Known rows, with every way that one mark hangs from another:
Q756(Q489(Q164(Q797) Q631)): [  3.8  14.8  -7.9 -14.5  16.6  14.1  23.7  -0.8  25.9  -5.2  16.8  36.9
 -21.8  22.6   5.0  10.7 -12.2 -26.3  -9.0   6.2   5.5]
Q756(Q489(Q164)): [  8.3 -11.2 -26.8   2.4   5.6  17.8  20.1   6.0  28.4  19.1   8.0 -13.6
   2.9  16.3  14.1  20.0 -25.4  -8.7 -13.6  -5.1  19.5]
Q849(Q756(Q489)): [ 12.7 -16.2 -14.1  -2.3 -28.4  24.7  -9.6  10.8   1.8  33.4   0.5 -19.9
   8.4  -8.3  35.9  25.4 -23.5 -17.2  -9.7   2.3  30.2]
Q489(Q164 Q631 Q756(Q849)): [  5.8  29.5   5.9   5.9  21.5  -5.0  -1.0 -31.6  -9.7 -36.5 -22.6  24.1
 -17.8   2.3 -22.3 -35.6  16.6  24.8 -39.5 -23.6  14.2]
Q615(Q631(Q489(Q164) Q777)): [  2.1 -36.2   2.7   0.8  -8.8 -20.3 -12.7  35.6  30.1  20.8  -6.0 -29.8
  19.2  23.3 -26.7  18.5  -4.5 -19.5  14.7  -2.2 -23.3]
Q849(Q756(Q489(Q164 Q631(Q777)))): [ 14.5 -41.6  24.1  16.1 -11.4 -38.6   6.2 -20.7 -24.6  14.6   8.3  22.0
  -6.4   5.2  -2.5  14.5   4.0 -50.5   0.8  -7.3  28.9]
Q489(Q164(Q797) Q756(Q849)): [-18.3  30.2  -5.9  -2.5   4.4   6.1 -21.3  -1.4  16.4 -23.3  26.3   7.0
 -39.9   4.6 -36.3 -33.1  -3.7  34.0 -29.1 -32.0 -18.9]
Q756(Q489(Q164 Q631) Q849): [ 16.5  -2.5 -25.5   4.4  11.8 -16.4   4.2 -21.2  -6.3   1.3  14.1   3.4
 -17.6   9.3   9.1  -1.8  -1.5 -13.5 -32.1   3.4  39.3]
Q797(Q164): [ -4.0  18.6  -5.0  -2.6 -15.3  18.4  -0.7  23.1 -11.7  -1.6 -30.3 -19.9
  34.6  -8.3  21.5  24.5 -10.2  32.9  51.5  10.4  13.9]
Q631(Q777(Q246)): [-23.8  -6.3  10.3  28.5   4.2  -3.0  -5.6  -6.8 -28.7  -6.7 -22.9 -19.0
  28.2 -22.9  35.3 -12.4  31.2  16.1  28.8   1.9 -15.5]
Q615(Q631): [ -2.6  10.4 -12.8 -11.0 -12.0  29.0 -14.6  44.1  29.8  -2.1 -50.5 -45.0
  24.2  19.6  30.9  12.2   1.6  17.7  -0.6 -14.2 -13.4]
Q489(Q631 Q756(Q849)): [  7.5  46.5   0.8  -9.3   4.0   3.5  -4.7 -29.9 -26.8 -35.0 -40.9   9.2
  -3.2 -19.6   8.5 -34.0  17.2  43.6 -31.0  -3.0  10.5]
Q849(Q756(Q489(Q164(Q797) Q631))): [  7.0 -10.5   3.8  -3.3  -1.5  11.7  -2.2   0.5  11.8   9.1  28.1  41.1
 -30.6  19.3  -2.6  14.6  -8.6 -53.8 -11.6  -5.4  20.9]
Q246(Q464 Q777): [  5.4  14.6  20.2 -22.2 -10.9  67.0  17.1  19.2  -8.3 -16.1 -30.9 -34.8
   3.7  -4.5  21.3  17.6   3.3  76.2  28.9 -27.4 -13.0]
Q756(Q489(Q631) Q849): [ 16.5  17.7 -29.2 -12.8  -3.7  -8.8  -1.4 -19.9 -22.1   2.4  -4.1  -9.5
  -2.6 -12.0  37.8  -2.3  -1.9   3.6 -24.2  24.0  36.2]
Q246(Q464): [ -5.2  21.5  12.1 -19.0 -19.8  52.4  26.7  21.9  -4.2 -22.0 -26.4 -20.6
  17.1  -7.0   7.8  13.6   8.2  52.7  18.1 -17.7  -7.2]
Q756(Q489(Q164) Q849): [  7.6 -14.5 -39.5   7.7  -0.4  -9.1  -7.4  -0.4   9.2  18.9  32.0 -28.3
 -13.5   7.6   4.9   2.1 -17.8  -0.7 -30.1  -7.1  30.7]
Q489(Q756): [ -0.3  37.5   1.9 -11.3  -0.9  36.9  10.8  -2.8   8.4 -19.4 -44.1  -8.7
  16.2 -10.8  14.6 -10.6  -4.8  47.7 -12.7 -10.8 -10.2]
Q164(Q797): [-26.7  33.0  -7.4 -20.9 -12.2  34.5  -4.3  22.5  25.9  -8.2  -0.9   2.7
  -5.7   1.0  16.8   3.4 -12.7  25.3  15.8   3.7 -28.1]
Q756(Q489 Q849): [  8.5   6.1 -42.3  -9.2 -17.1  -2.1 -14.7   1.5  -5.0  19.9  14.7 -42.5
  -0.1 -13.5  33.2   4.6 -17.8  17.0 -21.2  13.8  28.7]
Q756(Q489(Q631)): [ 19.1  18.9 -15.3 -18.9   3.5  17.3  26.5 -10.6  -2.1   2.6 -28.8   6.2
  14.1  -2.7  45.9  16.5  -5.7  -2.8  -7.4  27.8  26.0]
Q849(Q756(Q489(Q164(Q797)))): [ -2.4 -22.5  -8.1   0.3 -14.9  18.3 -14.5  20.1  27.4  27.1  48.6   8.5
 -28.6  17.2  -6.5  21.3 -26.1 -41.4  -8.6 -17.0  10.2]

Rows:
[  9.6 -19.4   9.3   5.1   8.1 -37.3  29.4 -20.5  -8.9   0.7  -2.6  15.6
   0.7  10.2   6.6   9.9   2.4 -21.4   2.3   7.8  12.5] | Q756(Q489(Q164 Q631(Q777)))
[ 10.2   5.7 -18.7  -0.6   5.7   9.4 -13.4  -9.9  11.5   2.1  17.8  -4.4
  -7.2 -11.0 -40.9 -18.1 -17.2  20.9 -29.8  -2.6   8.2] | Q631(Q489(Q164 Q756(Q849)))
[ -3.0  17.8  -8.2  10.4   5.7   1.0 -11.8 -11.3   4.2 -18.8  -3.2 -10.2
 -16.1   0.8 -24.9 -29.2  -1.7  36.9 -37.3 -34.0   2.8] | Q489(Q164 Q756(Q849))
[-13.3 -22.7   5.1 -12.0 -10.5 -17.2 -21.5  46.5  41.6  15.4  22.0 -14.2
  -3.9  28.1 -39.2  15.8 -10.1 -23.5  24.9   0.7 -45.0] | Q615(Q631(Q489(Q164(Q797)) Q777))
[ -6.2  -4.1  13.1  -7.7   7.4 -34.4  22.3 -10.1   2.1  -1.0  27.4  31.1
 -21.9  14.2  -7.8   6.4  -1.3 -26.9  13.0   9.3  -8.3] | Q756(Q489(Q164(Q797) Q631(Q777)))
[-11.1  -5.8  26.0   8.6   8.1 -31.5  18.8 -19.2  -9.1 -21.3 -21.1  30.7
   1.3   8.4  -8.5  -4.5  16.9  -2.2  15.4  -5.2 -10.8] | Q489(Q164 Q631(Q777))
[ 10.3 -29.9  18.5  32.7  -1.0 -19.8  -7.8 -25.5 -58.4  11.9 -10.9   7.4
  17.9 -22.3  45.1  -1.6  31.7 -43.6   8.5  10.0  32.4] | Q849(Q756(Q489(Q631(Q777(Q246)))))
[ 12.0 -34.9 -11.3  13.7 -12.4  17.7  -6.3   9.6  15.0  30.1  19.2  -6.2
  -5.7  14.0   6.0  24.8 -22.7 -37.3 -16.9 -18.1  33.5] | Q849(Q756(Q489(Q164)))
[  0.2  12.5 -20.7  -8.4  10.5 -13.1  -4.6  -9.7   5.5  -3.0  41.7  20.7
 -38.4  13.8  -4.7  -7.3  -5.4 -18.6 -23.4   6.1  16.5] | Q756(Q489(Q164(Q797) Q631) Q849)
[  1.9 -17.0  -2.9 -15.2 -25.1 -12.9 -17.7  39.3  12.5  20.2 -24.7 -44.8
  32.3   3.9   3.5  22.0  -4.3  -0.1  25.1  18.9 -26.4] | Q615(Q631(Q489 Q777))
[-10.7   5.5  20.1 -10.4   0.7 -11.1   2.5   3.3  19.1  -4.5  30.2  20.3
 -11.6  -6.7 -54.7  -9.7 -16.0   8.4  13.3   3.3 -42.0] | Q631(Q489(Q164(Q797) Q756) Q777)
[-14.4   6.4  23.9  24.8  17.7 -11.8   5.6 -25.3 -44.5 -24.7 -41.0  12.5
  24.9 -19.3  39.0 -21.0  45.3   4.1  25.0  11.2  -6.5] | Q489(Q631(Q777(Q246)))
[ 22.4 -22.4   3.4   9.1   1.0   8.7   6.8 -11.5  -2.0  12.9   0.5  28.6
  -7.6  15.0   8.4  17.9  -5.9 -49.2 -19.3  -7.8  42.6] | Q849(Q756(Q489(Q164 Q631)))
[  2.2 -23.1   9.2  37.1  34.4 -24.8  25.4 -32.5 -29.7  -2.9  -6.4  15.5
  12.4   2.5  24.7  -8.7  31.1 -35.4   5.7   4.2  20.5] | Q756(Q489(Q164 Q631(Q777(Q246))))
[ 14.9 -24.7  19.5   0.6 -26.0 -31.7   0.8 -17.2 -38.7  17.2  -8.4   8.1
   6.6 -15.9  25.4  15.4   3.0 -31.9   8.5  14.5  25.1] | Q849(Q756(Q489(Q631(Q777))))
[-14.1   3.2 -16.2 -18.8   3.8  33.6  -1.1  25.5  48.5  11.2  37.1  22.5
 -11.5   9.0 -28.3  16.8 -28.9  -9.7  16.9  14.6 -26.1] | Q631(Q489(Q164(Q797)))
[  1.5 -10.8   2.2   5.5  -4.0 -39.5 -15.9 -17.6  -9.1   3.7  25.3  -9.2
  -9.5 -18.1 -53.4 -22.0  -6.0  21.4  -9.3  -1.2  -9.6] | Q631(Q489(Q164 Q756(Q849)) Q777)
[-10.2 -16.6  -1.9  19.1   2.6   3.0  -6.7  -2.1 -21.7  12.9  -4.1 -12.3
  36.7 -32.7  19.7  -1.4  14.2  -1.7  37.3  31.3 -11.3] | Q631(Q489 Q777(Q246))
[ 12.7   1.1  12.5 -18.2 -16.4 -10.2 -10.7  23.9  10.1   6.5 -40.9 -41.0
  30.8  -4.0 -13.7   1.4  -2.5  18.3   3.7   3.6 -29.5] | Q615(Q631(Q489(Q756) Q777))
[-10.0   0.6 -34.6  -4.9  -2.0  -5.3 -14.2  11.3  22.3  11.6  60.9 -13.0
 -37.3  11.8  -8.2  -0.5 -21.4  -6.2 -22.3  -4.5   8.8] | Q756(Q489(Q164(Q797)) Q849)
[-30.8  -0.7  29.0  28.6  31.3 -16.9   2.8 -13.9 -20.3 -30.7   4.0  43.5
  -9.2   6.9  -0.6 -27.1  41.3 -18.8  25.6  -7.5 -25.7] | Q489(Q164(Q797) Q631(Q777(Q246)))
[ -8.6  46.0  21.5 -12.1  24.9  22.2  21.0 -13.6  18.2 -43.5 -18.4  53.1
 -23.9  15.6 -23.5 -22.0   8.1  12.8 -15.8 -19.5 -20.7] | Q489(Q164(Q797) Q631 Q756)
[-15.4  26.5  42.2  -4.5  14.0 -23.6  15.5 -21.1  -3.1 -39.2 -10.0  50.4
 -24.1   9.1 -36.8 -25.5  14.9  11.3   3.3 -17.1 -36.5] | Q489(Q164(Q797) Q631(Q777) Q756)
[  7.1 -21.7  -5.1   9.5   1.5 -62.3   2.7 -31.0 -27.3   1.6  22.9   1.9
 -16.8   1.6  -3.0  -6.5   8.5 -14.8 -13.9   6.1  22.9] | Q756(Q489(Q164 Q631(Q777)) Q849)
[  0.7   3.5  12.9  16.5  11.4   8.5   0.3 -16.7 -28.3   0.4 -21.1 -10.1
  34.1 -37.7   5.6 -20.3  17.1  17.4  15.3  18.1 -15.6] | Q631(Q489(Q756) Q777(Q246))
[ 22.4  18.2 -23.8 -19.1 -10.9  10.6 -37.1  25.8  11.8   6.7 -25.8 -52.6
  10.0  -5.1 -10.4  -7.9  -6.7  28.8 -30.9  -1.7  -2.5] | Q615(Q631(Q489(Q756(Q849))))
[ -3.0  22.7   0.1 -17.3  11.2  38.3   5.5  11.1  42.2  -4.1  22.4  26.7
 -12.6   3.3 -42.1  -3.1 -26.3   9.1  -6.3   1.2 -27.7] | Q631(Q489(Q164(Q797) Q756))
[ -4.0 -14.3  23.1   9.6  -4.7  22.9  16.7   8.5 -41.6  -3.3  -4.9 -20.0
  34.1 -30.1  -2.4   5.7  32.8  22.6  46.9  10.5 -13.2] | Q631(Q489 Q777(Q246(Q464)))
[ -1.3 -24.7   0.4  18.8   1.7   0.3 -23.1  28.7  -4.8  16.3 -27.2 -45.5
  43.0  -3.7  21.2   4.3  25.7 -12.4  25.0  14.0 -19.7] | Q615(Q631(Q489 Q777(Q246)))
[-21.2 -14.2   6.7 -10.6  -7.1 -15.0  -4.2  17.6  25.8  13.4  44.0  18.2
 -11.2  -0.4 -41.4  10.7 -18.4 -11.0  34.4  16.3 -38.1] | Q631(Q489(Q164(Q797)) Q777)
